Each row comes from the steps of one walk. Every step used is in the known rows, and no mark comes twice. Write the walk behind each row, first mark first.
Known rows
zopo > mape > pezo > robuf > tonap > vatog > fufa: [ 34  25   0  29  19 -61 -10 -40   9  -2  11 -37 -66 -53 -18  23  19  -4
  27 -31  41   5  -3  11 -33   1  -8 -50  47 -33  -3  30  20  10]
fufa > vatog > zopo > mape > pezo: [ -7  20   7  18  16  11  33 -34 -18   7   0 -33   0 -23   0  18  -3  15
 -18 -15  27 -19  17  -4   6   3  17 -21  13 -11   4  25  47  -2]
vusa > vatog: [ -6  13   7   9   8  -3   1 -23 -18  -6   9  -2  -9 -17 -18   3  20  13
 -22   5  13   0  -9  -9 -14 -22   5   9   4 -11  22  12  -3  27]
tonap > robuf > nagazi > mape > pezo: [-28  40 -27  30  14  17  -8  10   8  -5 -16 -30  -4 -16 -12   2 -15  33
  25  28  17 -36  25 -14 -11   6   2  20  23  -5  -2  14 -19  11]
fufa > vatog > tonap > robuf > nagazi: [ 53   5 -15  29  16  20  -7 -16  -1   4  -2 -16  -8 -17 -29   7  -6  38
 -58  19  55 -24  12  -8 -18 -15 -30  -9  24   6   9  23 -13  10]
rikib > golu: [ 10   9 -17 -24  14   2  35 -23  -2  -2   8   2 -16 -21 -20 -11  16  26
   2   4 -16  13   6  -1 -17   8  -9   1  28  -7  -1   1  11  19]
vatog > gusev: [ 10  -6  -3   9   0 -11   3 -10  -9   4  19 -23  10  17  -9   5   0  -2
 -17  -9  27 -12   8  -7  -1 -16 -26  16  13  14  20  16   4  16]
vatog > tonap > robuf: [ 42   8  -5  28 -10 -18  -5   4   5 -16  -2 -12 -27  -5 -15  10  -3  30
 -32  20  22   1   8 -14 -17   8 -28  -6  30  10   3  19  -8   6]
fufa > vatog > vusa: [ 12   1 -20 -20  15 -11   0 -37 -14   1   2 -12  -2  -9 -15   8  11  36
 -34 -13  61  -9  15 -23   6 -19  -9  -2   5 -15  17  12  -8   1]
robuf > tonap: [  8  10 -11  13  18   1   2 -19  10  10  10 -10  -9 -37 -17   2  15   8
 -10   1  11   3  14  -5 -24  -3 -17 -16  23  -8  -1   3  10  13]
vatog > boke: [ 18  -4 -12  11   4 -13  38   3  -2   5  12 -39  -1   2 -14  -4   8  -7
 -17  -9  12   0  18   1  -4  -9 -10   1  -1 -12  15   3   0  21]
fufa > vatog > boke > rikib: [ 15  -1  -8 -19  10  -6  63 -15  -7  27  22 -46  -5 -13  -7   7   6 -13
 -32 -25  30  -6  14  -7 -10 -23 -25 -14  -6 -21  22   5  16  28]
vatog > zopo > mape > pezo > robuf > tonap: [ 30  18   6  29  24 -14  13 -40  18   7  -4 -47 -36 -51   3  24   1 -15
  10 -22   9  -6   9   8 -15  13  20 -47  41 -12   7  20  45   3]
zopo > mape > fufa: [ -7  40   1  31   0  34  27  -6   6   2  17  -4  -5 -32 -15 -11   2  16
  27  11   1   1  30  -5   0  24   5   2  19 -22  15   6  23  26]
vusa > vatog > gusev: [  4  -2   3  14  -2 -18  -3 -20 -26  -4  14 -19   2  12 -12   7  10   2
 -31  -5  29  -7 -15  -6 -12 -39 -15  21   3   9  36  24  12  31]
vusa > mape: [ 10  19  -5  27  17  12 -13 -33 -10   8  18  -5  -8  -6 -12 -22  12   2
  -7  14  17 -11  14 -15   9  -3   6 -11   6   1  20  10 -23  32]
robuf > nagazi > mape > vusa: [-17  42 -22  12  29  14  -3 -15  27   2  -6 -10  35 -17 -17 -22  20  35
  24  24  22 -30  27   2 -12 -22  21  29  -5  -2  12  -1 -12  22]
zopo > mape > vusa: [-11  32   8  16  14   3  13 -17  20  -8  15  -1   1 -34 -19  -7  19  41
  13  13   8  -2  21  -2  -4   4  13  13   7 -14   9   5  25  19]
pezo > robuf: [ 28   8  13   3  17  -9   4 -35   7  -1  14 -15 -23 -22 -11  -6   5 -12
   5 -10  19   0   8  -3  10   0   5 -22  26 -15  20   8 -14  13]
zopo > mape: [  0  21  -2  26  11  22   3 -12  18  -5  23 -14   0 -36 -17  15   8  21
  -6   7   0   1  11  -4 -10  12   4  -1   8 -21  14   6  15  23]
vusa > mape > fufa > vatog: [  1  40   0  21   5  33  19 -40 -42  22  11   8  -3 -13 -13 -56   1   2
  11   7  42 -20  30 -21  23  -6   0 -23   7 -10  21  19  13  29]
mape > fufa > vatog > vusa: [  4  18 -16 -17   4   1  32 -28 -26   7  -6  -2  -6  -7 -13 -17   6  30
   2  -9  61 -11  34 -26  12  -9  -7   1  13 -15  17  13   1   0]
mape > pezo: [-24  19  -1   5  16  -5   8  -8 -11  -7   4 -13 -25 -14  -8   8   2  12
  16  -3  16 -16  24  -7   9  18  -5   6  24  -1  -9   2   1   2]
vatog > zopo > mape > vusa: [  4  19  15  18  10  -7  36 -25  13   4  -1 -15  14 -14  -8  -5  21  28
  -4   4   6  -3  13   2 -10  -9  30  -5   2   6  15  18  26  12]
fufa > vatog: [ -5  14   1  -2  13  14  14 -30 -18   6  14  -6   7 -22 -17  -7   4  14
 -22  -7  35 -10   8 -12  10 -13  -8 -16   8 -16   8  11   8  10]
robuf > tonap > vatog > fufa: [ 30   4  -8  11   5 -55  -5 -26  -8   9  10 -18 -23 -19 -28   4  36   5
  -8 -23  38   7  -4  -1 -42 -26 -32 -34  28 -16  -4  24 -11  13]
boke > rikib: [ -3  10   2 -21  14   4  28 -10  12  11  24 -20 -14 -14  -7  18  13  -4
  -8  -6   3  -5  13 -13 -16   1 -15   2  13  -6  17  -1 -15  23]
fufa > vatog > zopo > mape > vusa: [  4  22  17  13  14   2  42 -40  -9  13   1 -15  24 -20 -11 -13  17  34
 -19  -2  30  -9   9  -2  -1 -21  24 -14  -3  -8  15  24  46   7]
nagazi > mape: [-20  39 -24  17   2   4  -3  -8  14  -5   2 -18  22 -13  -5  -5   8  12
   7   4   6  -8  12 -13  -4  -4   4   2   0 -16  12   4  -2  13]
nagazi > mape > pezo > robuf > tonap > vatog > vusa: [ 18  38 -35  -3  17 -79 -17 -42  22  -8 -20 -35 -43 -33 -10   9  22   9
  41 -17  49  -8  12 -10 -18 -12   1 -38  31 -21  10  17 -12  -2]
pezo > robuf > nagazi > vatog: [ 30  18  -9  14  27  11  -6 -37  27   5   0 -14 -13 -24 -23  -4   9   7
  -5  -5  41 -36  33   8  -6 -28  29  -3  16 -11  25  22 -17  33]

Which walk is each row?
[  4  21 -15  23   4  15   1  -3  12   4  -9  -6  -5 -11 -29  -8  -3  47
 -14  25  32 -37  35  -7 -24 -23   5  16  18  -2  10  32 -24  33] : tonap > robuf > nagazi > vatog
[ 41   5 -25  11  52  -5 -33 -57   3   4  -6 -34 -47 -10  -8   3   3   2
  14   1  64 -39  30  -8  12  -3  24  -9  27   4  29  11 -49  20] : vatog > vusa > mape > pezo > robuf > nagazi
[-14  46 -39  -4  -4   0  20 -22 -13   2 -17 -12  16  -8  -3 -23  -1  34
  17 -10  57 -14  34 -30   8 -12   1   7  -3 -25  21  15  12   3] : nagazi > mape > fufa > vatog > vusa
[-10  32   4   5   1  27  40 -22 -31  12   8   8   1 -20 -16 -32   0   9
   8  -4  34 -11  31 -13  15  -2  -9 -11  15 -19   8  13  20   8] : mape > fufa > vatog
[ -1  18 -26  -2  29 -14 -16 -49 -36   1  -4 -18 -30  -9  -3  -3   1  27
  -5  -6  73 -30  29 -25  23  -6   3 -14   9  -5  11  17  -7   9] : fufa > vatog > vusa > mape > pezo
[ 50  23  28  15  18 -57  33 -54  25  13   1 -21 -16 -43 -21 -20  43  -1
  14  -5  18   9  -3  14 -27 -24  22 -59  27  -7  20  30  21  16] : pezo > robuf > tonap > vatog > zopo > mape > vusa
[ 47  33 -11  52   4  52  16  -8   5   3   1 -15 -11 -38 -26  -3 -13  47
 -26  30  42 -17  29  -8 -20   8 -16  -8  30  -7  17  27  26  20] : zopo > mape > fufa > vatog > tonap > robuf > nagazi
[ 26  32 -31  50   1   3 -29   2  12 -17 -20 -26  -2 -14 -21  11   6  43
 -41  32  26 -17 -14 -10 -46 -30  -2  11   8   4  29  25 -13  30] : vusa > vatog > tonap > robuf > nagazi > mape
[ 19  13   9  19  11  21  31 -37  -8  15   8 -27  20 -20  -9   8   5  15
 -42 -11  22  -7   2  -6   0 -14  14 -27   3 -18  21  25  36  12] : fufa > vatog > zopo > mape
[  6  28 -11   8  34   3  -3 -32  14   1  -9 -21 -36 -26 -15   4  -2   5
  19  -9  47 -50  44  14   3 -10  32  -5  24  -6   7  19  -8  21] : mape > pezo > robuf > nagazi > vatog
[ 13  18   2   8  29 -21   3 -32   5   1   1 -23 -52 -50  -5  10   2 -14
  26 -14  24  -9  20   2  -6  15  -3 -29  45 -13  -5   6  18   1] : mape > pezo > robuf > tonap
[-17  21  15   2  12 -22  13 -24 -17 -10   0  11  -6 -18 -20 -16  31  32
  -1  12  19  -3  -2  -5 -12 -32  15  20  -2  -5  15  13   8  23] : mape > vusa > vatog
[ 58   0 -10 -11  19 -70  -7 -54  17   4   0 -19 -45 -30 -25   3  36   2
   2 -17  48  10   2  -9 -27 -25 -14 -47  33 -15  22  17 -34   8] : pezo > robuf > tonap > vatog > vusa
[ 14  39 -38  44  12   3 -21  12  22 -16 -22 -34 -16 -12  -8  18 -15  37
  -2  28  29 -33  25  -7 -24  11 -13  10  27  14  -3  16  -8   6] : vatog > tonap > robuf > nagazi > mape > pezo
[ 19  29  10  25   0  23  39 -50 -47  32  -5  -7  10  11  -3 -53   2 -14
  -5  -4  36 -21  24 -18  20 -22  13 -36   6   5  28  32  14  21] : vusa > mape > fufa > vatog > zopo
[  5  14  -3  11  -4 -12  27 -23   0   9 -14 -16  11  15  -8  -3  14  14
 -26 -18  24 -25  27  -5  -9 -30  26  -7   2   7  13  33   7  15] : nagazi > vatog > zopo
[ 32  23 -16  32 -19 -28  -7   3  11 -18 -15  -3 -30   0 -18   4  -3  48
 -36  10  37 -15  28 -13 -21 -10 -13   2  21  11   1  35   7  19] : nagazi > vatog > tonap > robuf
[ 26  15 -47  17  27   6 -35 -43  13   9  -8 -13  -5   5 -21  -7  19  42
 -24  11  65 -45  45 -13 -12 -37  26  15  -4   6  32  24 -45  41] : robuf > nagazi > vatog > vusa > mape
[ 31  -2 -24 -54  14 -10  91 -23  -8  22  16 -37 -18 -19 -14  -6  14   3
 -23 -23   5  11   6  -2 -28 -12 -27 -12   8 -21  16   3  44  33] : fufa > vatog > boke > rikib > golu
[ 36  11   2  34 -12 -25 -10  -5 -10 -22  -7  -8 -33  -6 -20  10   7  35
 -51  19  24   4 -15 -18 -32 -16 -17   1  21   5  17  29  -1  19] : vusa > vatog > tonap > robuf
[ 31  22  24  14  13 -43  26 -42   5   0   4 -37 -34 -19 -11   9  18 -20
  18 -16  14  -5   1   9   1  -1  23 -52  32  -7  18  32   4   8] : tonap > vatog > zopo > mape > pezo > robuf
[  6  29 -18   6   5  18  24 -28 -10   3   6  -8  -8 -29 -12  -4   1  44
   2  -4  49  -2  32 -21   3   5   1   0  11 -27  22  15  29  10] : zopo > mape > fufa > vatog > vusa
[ 25  35   7  22  27 -40   4 -41  20  -3  14 -25 -57 -68 -20  13  22  -6
  34  -5  16   1   6   9 -19  11  -3 -57  43 -27   3  17  20  15] : zopo > mape > pezo > robuf > tonap > vatog
[  4  30  15  37  -7  22  44 -20 -18   4  -3 -15   1 -12  -7  -8  14   8
  -5   4  -4   3   1  -5 -19 -15  30  -3   7  -9  38  29  36  29] : vusa > vatog > zopo > mape > fufa
[ 35  11 -11  14  10   0   0 -30  -6  -3   8  -7  -4 -18 -13   9   8  18
 -51  -5  48  -8   7  -7   0  -6 -22 -21   7   0   5  12  18   4] : fufa > vatog > tonap
[ 38   5 -13  14  16  -5  -7 -37  17  10   5 -28  -2   5 -16  -2   0  -6
 -13 -17  56 -44  28  12 -10 -45   8   6  16   8  35  33  -5  38] : pezo > robuf > nagazi > vatog > gusev
[ 33  12  -6  24   4 -18 -14 -21  -8 -16   4  -7 -21 -11 -16  20  23  17
 -51   3  24   1 -11  -3 -22 -18  -6   0   6   7  19  13   7  19] : vusa > vatog > tonap
[ -7  13  11   4   6 -42  -2 -24 -29 -11  -2  -1 -14  -3 -14  -6  30  31
  -7 -14  43   2 -11  -4 -24 -39  10  24   2 -13  10  24   4  21] : mape > vusa > vatog > fufa
